Each row was made from one small tree. Brackets hold a mark, then the marks that hang from it, in alphabetical order. Every link used is in the known rows. Write each row's tree.
Known rows
(kezi (mufa (duni kubafu) goge lozet)): [-3.23 1.73 3.90 0.48 1.68 -0.77 -2.64 -0.74 0.89 -3.15 -0.69 -1.71 -0.65 -0.70 -0.77 -3.80 -0.55 0.60 3.15 -3.69]
(kubafu duni): [-1.09 -1.61 -0.53 -1.09 0.22 -1.60 -0.84 0.52 -0.68 0.79 -0.90 1.19 -1.31 0.87 -0.59 1.76 -1.67 1.34 0.05 -0.07]
(kezi (mufa duni goge lozet)): [-1.80 1.18 4.10 0.00 1.03 -0.93 -1.82 -1.15 0.25 -2.18 -0.32 -2.26 -0.80 -0.26 -1.95 -2.83 -0.34 0.56 3.00 -2.12]
(bepa (vofil (mufa goge kezi))): [-0.50 1.38 4.08 -2.65 1.09 -0.90 -0.47 -0.43 -0.21 -0.29 0.97 -1.88 -0.92 1.38 1.01 -4.11 -1.31 -2.12 1.89 0.73]
(goge (mufa duni lozet)): [-1.46 -0.40 2.95 -2.44 -0.39 0.26 -0.81 -0.78 0.85 -1.40 -0.16 0.70 -2.79 0.20 -1.61 -0.74 -0.60 0.82 2.02 -1.89]
(duni kubafu): [-1.34 0.59 -0.06 0.50 0.87 0.19 -0.89 0.33 0.59 -1.02 -0.36 0.44 0.07 -0.49 1.26 -0.87 -0.18 -0.11 0.09 -1.57]
(bepa vofil): [0.63 -0.01 1.45 -0.40 -0.62 -1.10 1.40 0.49 -0.40 1.22 0.66 -0.56 -0.74 1.40 1.33 -0.36 0.13 -1.21 -0.84 -0.36]
(duni (kubafu pero)): [-0.21 0.50 -0.14 1.28 0.59 0.14 -2.32 0.19 2.17 -1.85 -1.10 0.75 0.41 -0.99 1.27 0.08 0.15 0.80 0.71 -0.95]
(bepa (vofil (mufa lozet))): [-1.41 -0.33 2.30 -2.33 -0.20 -0.79 0.69 -1.92 -0.13 0.25 0.62 0.19 -2.85 1.32 1.14 -2.60 0.32 -0.51 0.36 -1.12]
(goge (mufa duni kezi)): [-0.89 0.65 3.07 -3.13 0.23 1.02 -1.38 0.79 0.83 -0.91 0.23 0.03 -1.51 0.58 -0.74 -0.55 -2.14 -0.66 2.73 0.47]
(goge (mufa (duni (kubafu pero)) kezi)): [-1.19 1.26 2.90 -2.05 0.95 1.09 -3.93 0.93 3.23 -2.59 -0.57 0.80 -1.07 -0.46 0.44 -0.69 -1.90 0.27 3.66 -0.74]
(mufa (duni kubafu) goge kezi lozet): [-2.67 2.62 6.23 -0.50 1.90 1.06 -1.73 -1.13 0.64 -2.43 0.12 -1.47 -0.13 -1.48 0.26 -4.97 -1.34 -0.35 4.38 -3.47]
(goge mufa): [0.22 -0.34 -0.07 -1.98 -0.62 -0.12 -0.99 1.33 0.44 -1.00 -0.51 0.70 -1.60 0.71 -0.14 0.54 -0.73 0.09 0.62 0.32]
(kezi mufa): [-0.41 0.68 -0.61 0.08 -0.07 -0.36 -1.61 1.10 -0.43 -0.91 -0.61 -0.47 -0.26 0.72 0.27 -0.02 -0.14 0.19 0.81 0.36]
(goge (mufa kezi)): [0.20 0.76 1.82 -2.89 -0.82 1.39 -1.92 1.95 -0.31 -1.23 -0.11 0.29 -1.52 0.82 1.14 -0.79 -1.59 -0.59 2.61 0.88]
(vofil mufa): [-1.38 -0.39 -0.74 -1.68 1.02 -0.29 -0.74 -1.25 0.78 -0.27 0.24 0.45 -0.78 0.34 -0.96 -0.89 -0.34 0.18 -0.03 1.01]
(kubafu duni pero): [-0.07 -1.64 -0.52 -0.43 0.01 -1.65 -2.39 0.56 0.98 0.12 -1.81 1.36 -1.21 0.46 -0.66 2.46 -1.35 2.33 0.81 0.47]
(vofil bepa (mufa lozet)): [-2.07 0.49 1.57 -2.33 0.03 0.71 -1.23 -2.58 -0.33 -0.10 0.95 0.21 -3.74 -0.45 -0.03 -1.58 -0.76 1.26 1.82 0.44]
(kezi (mufa duni (lozet fomu))): [-2.83 1.13 1.31 -1.03 2.30 0.82 -1.82 -1.73 0.74 -0.15 0.61 -1.23 -1.29 -0.67 -0.35 -0.94 -1.51 1.37 0.41 -0.68]
(goge (mufa (duni kubafu) kezi lozet)): [-2.81 1.43 4.64 -3.03 0.59 1.75 -2.60 0.19 0.91 -2.66 -0.03 0.88 -2.37 -0.32 1.05 -2.74 -1.69 0.00 4.19 -2.82]
(kubafu pero): [1.08 0.12 -0.04 0.77 -0.20 -0.11 -1.64 -0.16 1.77 -0.77 -0.80 0.14 0.07 -0.50 0.10 0.87 0.27 0.99 0.87 0.53]

Write each row's tree
[-2.77 0.15 2.67 -1.90 0.53 0.20 -1.66 -0.51 1.53 -2.45 -0.40 1.27 -2.37 -0.36 -0.27 -1.67 -0.80 0.66 2.14 -3.48] => (goge (mufa (duni kubafu) lozet))
[-2.27 1.22 2.91 -2.57 1.09 1.21 -2.48 1.01 1.47 -1.91 0.13 0.65 -1.19 0.11 0.42 -1.48 -2.21 -0.62 2.79 -1.02] => (goge (mufa (duni kubafu) kezi))
[-2.22 1.93 3.83 -2.05 2.45 2.69 -1.05 -2.11 0.49 0.64 1.68 -0.88 -0.89 -1.33 0.44 -2.06 -2.17 0.43 1.66 -0.46] => (mufa duni kezi (lozet fomu))
[-0.15 2.14 4.99 -0.68 0.00 1.13 -1.30 -0.37 -0.97 -1.65 -0.17 -1.73 -0.46 -0.75 0.96 -4.27 -0.44 -0.40 4.13 -1.50] => (mufa goge kezi lozet)
[-1.31 1.02 2.37 0.25 1.48 -1.44 -1.87 -0.15 0.91 -1.49 -0.24 -2.61 0.20 0.09 -2.51 -1.54 -1.04 0.03 1.63 -0.35] => (kezi (mufa duni goge))
[-3.74 0.99 2.61 -1.34 3.01 -0.93 -2.00 -2.53 2.12 -1.36 1.26 -1.20 -1.58 -1.18 -2.19 -2.75 -2.26 0.31 1.59 0.01] => (vofil bepa (mufa (duni kubafu) goge))
[-1.57 0.97 4.77 -3.59 -0.30 1.62 -1.50 -0.21 0.31 -1.30 0.13 0.40 -2.57 0.13 -0.33 -1.88 -1.50 -0.02 4.10 -1.27] => (goge (mufa duni kezi lozet))
[-1.87 1.15 2.55 -3.09 0.42 1.71 -1.56 -1.61 -0.33 -1.05 0.26 0.25 -1.98 0.04 1.10 -3.39 -0.55 -0.02 3.39 -0.29] => (vofil (mufa kezi lozet))
[-0.61 1.39 2.60 0.25 0.01 -0.52 -2.15 0.08 -0.75 -2.43 -1.06 -2.06 -0.89 -0.14 -0.10 -3.17 0.08 0.53 2.91 -1.72] => (kezi (mufa goge lozet))
[-1.86 -0.59 2.03 -2.48 1.41 -1.74 1.13 -2.02 1.35 1.14 1.64 -0.31 -1.38 1.41 -1.27 -1.23 -0.67 -1.15 -0.77 0.08] => (bepa (vofil (mufa duni)))
[-1.63 1.11 4.43 1.17 1.58 -0.42 -2.57 -1.81 2.83 -2.99 -0.89 -0.90 -0.13 -1.98 -0.92 -2.86 -0.16 1.20 3.01 -3.49] => (mufa (duni (kubafu pero)) goge lozet)
[-2.63 0.14 1.13 -2.25 1.66 -0.33 -0.81 -2.95 1.43 0.86 1.86 -0.11 -2.40 -0.31 -2.44 -0.11 -1.87 0.69 0.52 1.75] => (vofil bepa (mufa duni))
[-2.42 -0.36 3.65 -2.75 0.79 -1.04 1.00 -2.90 1.06 0.72 1.19 -0.11 -2.71 1.16 -0.67 -2.54 -0.10 -0.50 0.69 -1.65] => (bepa (vofil (mufa duni lozet)))
[-2.20 1.42 3.68 -4.01 1.57 2.37 -2.04 -0.99 0.90 -0.51 1.10 -0.24 -2.54 -0.78 0.26 -1.75 -2.90 0.44 2.19 -0.32] => (goge (mufa duni kezi (lozet fomu)))
[-0.74 0.90 2.48 -2.90 0.42 0.07 -0.08 -0.36 -0.19 0.76 1.25 -0.30 -1.48 1.68 2.01 -2.61 -0.93 -1.88 1.21 1.07] => (bepa (vofil (mufa kezi)))
[-1.18 2.16 3.26 -2.50 1.37 0.68 -2.51 -1.10 -0.25 -0.78 1.20 -1.86 -1.83 -0.58 -0.24 -3.28 -2.54 -0.23 3.39 2.40] => (vofil bepa (mufa goge kezi))
[-2.64 2.34 2.22 -3.87 2.03 2.98 -2.54 -2.62 -0.47 0.53 2.17 -0.46 -3.55 -1.33 1.86 -2.54 -2.94 1.04 2.09 2.18] => (vofil bepa (mufa kezi (lozet fomu)))
[-3.04 1.83 4.62 -1.08 1.34 1.91 -1.48 -1.15 0.46 -1.47 0.42 0.17 -0.83 -1.02 1.12 -3.43 -0.70 -0.07 3.62 -3.31] => (mufa (duni kubafu) kezi lozet)
[-1.39 0.55 4.53 -0.04 1.03 -0.56 -0.17 -2.05 0.79 -1.24 0.14 -1.61 -0.46 -0.96 -2.37 -2.91 -0.16 0.27 2.29 -2.53] => (mufa duni goge lozet)
[-2.69 1.41 2.28 0.67 2.41 -1.35 -2.62 0.27 1.45 -2.57 -0.52 -1.90 0.63 -0.26 -1.28 -2.46 -1.09 -0.09 1.82 -1.94] => (kezi (mufa (duni kubafu) goge))
[-3.12 0.96 4.11 -3.34 1.22 1.43 -1.13 -2.80 0.67 -0.66 0.98 0.02 -1.87 -0.18 -0.70 -3.37 -0.97 0.21 3.54 -0.71] => (vofil (mufa duni kezi lozet))
[-3.55 2.52 3.64 -1.56 3.14 2.75 -1.91 -1.74 1.17 -0.54 1.32 -0.30 -0.55 -1.79 1.70 -2.92 -2.20 0.22 1.76 -2.00] => (mufa (duni kubafu) kezi (lozet fomu))
[-3.09 -0.59 2.24 -2.45 1.36 0.11 -0.42 -3.39 1.33 -0.52 0.60 0.34 -1.87 -0.23 -2.06 -2.02 -0.14 0.71 1.36 -1.27] => (vofil (mufa duni lozet))
[-3.36 1.45 3.53 0.02 3.83 0.39 -1.46 -2.40 1.89 -1.39 0.81 -1.68 -0.10 -2.43 -0.55 -3.32 -1.72 0.90 0.55 -2.84] => (mufa (duni kubafu) goge (lozet fomu))
